Each row was made from one small tree. The marks that hang from a mark follow it in brackets, in the order of their numbers. Every link used is in the known rows. Write each row's tree.
In the rows, zero is written as 128.
Known rows
z217{z438{z305} z848 z884}: [180 111 147 140  75 110 100 116 138 100 178 133 148 231 175 133  94 143
 135  68  99 172 121  70 136 116 100]
z848{z217{z438}}: [183 122 132 137  78 142 139 118 132 118 198 138 142 155 135 122 124 139
 164 110 114 152 130 101 128 164 116]
z305{z217{z438} z848 z884}: [146 134  94 116 116  91 163 109 132 138 193 145  84  91 132 163 101 123
 205 137  80 165 180 112 120  97  90]
z305{z217{z438} z884}: [148 128 112 114 117 105 156 104 131 117 171 153 112  70 121 176 105 125
 195 129  67 157 168 121 124 113  98]
z217{z884}: [167 114 121 151 105 114  97 131 135 121 138 131 131 107 147 151 115 120
 130  92 116 134 122 128 128 120 112]
z786{z486{z636{z217}}}: [153 128 132 160 118 118 156 137 126 114 194 168 132  71 145 146 109 144
 192 112 146 139 154 147 151  73 134]
z305{z217{z438} z848}: [141 131 115 130  96  97 154 127 122 136 200 132  95 130 147 148 110 133
 192 119  77 171 172 109 132 115 111]
z104{z305{z217{z848 z884}}}: [ 90 130 132 137 104 107 110 130 128 136 152 121 149 155 179 141 121 118
 161  89 117 155 143 143 113 131 103]
z486{z636{z217{z848 z884}}}: [191 134 132 177  84 105 121 106 131 113 170 136 143 119 165 119 102 124
 161  97 140 145 128 126 136  81 130]
z786{z486{z636{z217{z884}}}}: [166 125 124 175 110 114 136 134 137 115 183 159 134  73 158 162 102 135
 173 103 147 140 147 135 140  65 121]
z884{z305}: [129 120 141 112 124 141 119 109 133 129 147 138 131 102 119 122 134 159
 143 104 104 131 134 137 135 126 124]
z438{z217 z305{z848 z884}}: [151 159 108 137 164 100 109 137 131 132 217 183  95 202 124 119  97 110
 168 117 158 157 164 147 144  87  96]
z217{z438 z848}: [167 117 154 111  78 114 140 119 118 112 165 128 156 164 153 108 113 150
 167  87  84 169 117  81 137 127 125]
z636{z217{z438{z305} z848 z884} z486}: [189 152 158 192  66 103  96 148 113  93 201 147 135 237 178 121 129  95
 185  53 117 166 144  90 128  82 112]
z848{z305}: [147 122 123 128 138 107 131 128 121 130 153 139 117  94 151 138 128 148
 184 137 159 124 143 135 120 132 134]
z104{z305{z884}}: [ 93 132 115 115 147 105 135 124 124 138 146 159 127  94 126 118 123 122
 167 111 143 138 135 156 115 117 113]
z884{z305{z217}}: [112 125 131 112 125 142 124 109 135 130 157 136 120  93 123 153 135 150
 160 117  80 134 164 155 135 128 114]
z104{z217 z305}: [102 139 137 142 113 111  95 152 122 124 178 159 148 152 144 120 132 106
 165  92 169 143 133 169 101 144 106]
z486{z636{z217{z438 z884}}}: [204 130 131 184  80 105 138  99 131 106 181 148 132  92 149 131  99 127
 161  99 117 160 131 105 126  88 129]
z217{z438 z848 z884}: [183 111 145 132  66 107 114 115 132 109 149 117 155 168 173 130 103 141
 145  77  86 167 106  63 120 117 105]
z884{z305{z217{z438 z848}}}: [126 123 152  96  92 138 135  97 133 120 166 126 141 143 145 134 126 166
 173 102  55 162 151 104 126 128 110]
z438{z217{z848{z305}}}: [151 149 145 125 137 110 116 138 116 128 168 144 147 177 169 106 123 136
 184 120 162 149 129 122 124 123 125]
z786{z486{z636}}: [135 112 129 138 131 132 158 130 131 119 179 166 134  61 138 142 101 164
 177 119 140 138 145 144 153  95 131]

Write each row's tree
[177 118 118 155  92  97 106 123 140 117 196 140 106 203 158 143  93 136
 141  84 113 169 141  80 130 105  97] : z217{z438{z305{z848}} z884}
[144 121 108 149 129 104 113 121 131 131 149 128 108  83 172 190 120 131
 184 138 133 125 165 138 107 127 112] : z848{z305{z217{z884}}}
[177 156 132 203  91 106  94 164 110 113 167 146 117 128 154 141 149  79
 177  77 132 133 144 139 123  88 125] : z636{z217{z884} z486}
[180 159 165 164  70 108 132 152  96 105 192 145 141 182 160 103 145 104
 210  72 103 163 139  99 130  94 137] : z636{z217{z438 z848} z486}
[200 136 119 191  87  93 130 100 134 112 220 154 105 160 156 123  85 130
 165  96 134 166 151 102 135  71 120] : z486{z636{z217{z438{z305{z848}} z884}}}
[161 114 124 129  90 117 116 103 146 132 160 123 109 137 152 131 116 158
 138  90  84 161 126  70 109 104  95] : z217{z438 z884{z305{z848}}}
[159 119 125 149  86 109 120 118 132 114 164 130 125 108 154 183 110 123
 159  99  69 162 152 104 122 123  99] : z305{z217{z438 z884}}
[187 153 147 203  82 104  97 152 113  94 203 158 115 197 158 137 134  89
 181  60 116 158 152 106 128  86 117] : z636{z217{z438{z305} z884} z486}
[191 136 150 154  77 108 158  99 120 108 194 147 144 131 152  98 101 143
 186 102 113 169 129 104 141  93 141] : z486{z636{z217{z438 z848}}}
[166 109 150 113  72 128 109  98 146 114 141 113 156 167 167 122 114 166
 135  76  75 162 106  62 115 118 100] : z217{z438 z848 z884{z305}}
[117 143 108 126 114  87 122 129 129 132 199 163 116 157 145 118 115 107
 195 111 155 166 145 121  81 110  79] : z104{z217{z438} z305{z848 z884}}
[179 138 143 160  94 110 144 111 119 114 184 147 142 120 149  98 105 132
 179 107 137 146 135 141 150  90 148] : z486{z636{z217{z848}}}
[124 130 124 108 107 124 144 104 136 138 188 128 100 123 136 136 124 160
 178 117  66 161 168 109 125 113 104] : z884{z305{z217{z438} z848}}
[154 129 141 150 105 118 154 132 125 114 196 159 149 108 161 131 107 149
 197 105 145 147 149 134 152  73 134] : z786{z486{z636{z217{z848}}}}
[167 161 152 170  89 111 116 161  95 112 182 142 135 168 156 104 152  95
 206  78 132 140 146 138 141  93 140] : z636{z217{z848} z486}
[183 125 103 122 117 125 154  92 137 125 189 146 117 108 147 142 118 151
 203 160 156 132 144  95  94 152 105] : z848{z217{z438} z305{z884}}
[159 130 136 131 106 108  94 139 125 112 176 138 148 163 173 133 126 134
 194 120 181 128 139 132 102 135 110] : z104{z217{z848{z305}}}
[148 112 138 120  93 134  90 109 148 126 127 111 151 149 164 125 123 153
 126  83 105 137 114 107 121 115 104] : z217{z848 z884{z305}}
[162 130 126 152 127 113 164 114 140 100 220 192 125 107 136 155  87 147
 200 114 139 157 167 121 147  60 112] : z786{z486{z636{z217{z438{z305{z884}}}}}}
[135 136  83 122 136  93 145 122 131 146 182 144  80  83 129 163 109 115
 194 144 107 141 187 151 131  96  96] : z305{z217 z848 z884}
[161 131 118 120 119 104 101 125 133 113 169 149 141 135 164 143 117 126
 204 134 179 122 141 136  96 120  96] : z104{z217{z848{z305{z884}}}}
[174 145 139 145 101  92 127 133 114 121 174 129 139 152 175 124 131 129
 202 115 154 138 142 126 122 104 136] : z636{z217{z848{z305}}}
[194 114 125 164  73 140 105 117 147 105 208 141 135 208 153 145 104 131
 137  92 129 152 134  91 128 153  96] : z848{z217{z438{z305} z884}}
[187 142 128 170  99  98 153 105 125 113 235 165 104 161 144 104  92 138
 185 107 133 170 160 115 147  78 134] : z486{z636{z217{z438{z305{z848}}}}}
[164 134  88 138 129 123 122 121 144 132 223 160  94 187 127 128 102 126
 170 129 165 133 170 140 140 121  95] : z438{z305{z848{z217} z884}}
[164 127 138 156 102 117 172 128 127 107 201 170 136  84 146 143 106 153
 200 107 125 159 151 114 144  74 130] : z786{z486{z636{z217{z438}}}}
[144 128 124 100 102 106 154 101 128 116 173 140 131 112 141 159 105 131
 199 118  70 163 161 104 125 109  98] : z305{z217{z438 z848} z884}
[172 165 140 185  91 100 125 156 103 108 234 164  95 213 148 110 138  99
 206  77 122 165 169 109 139  79 129] : z636{z217{z438{z305{z848}}} z486}
[129 133 119 159  83  88  91 140 136 131 193 139 127 188 174 126 114 108
 160  80 151 172 127 107  74 119  80] : z104{z217{z438 z884} z305{z848}}
[153 149 156 135 130 121  94 144 120 114 205 165 150 252 150 105 104 123
 153  84 148 164 140 136 159 119 115] : z438{z217{z848} z305}
[187 136 131 164  91  87 102 132 126 120 162 118 139 157 192 144 123 120
 181 101 156 137 136 114 107  99 118] : z636{z217{z848{z305} z884}}
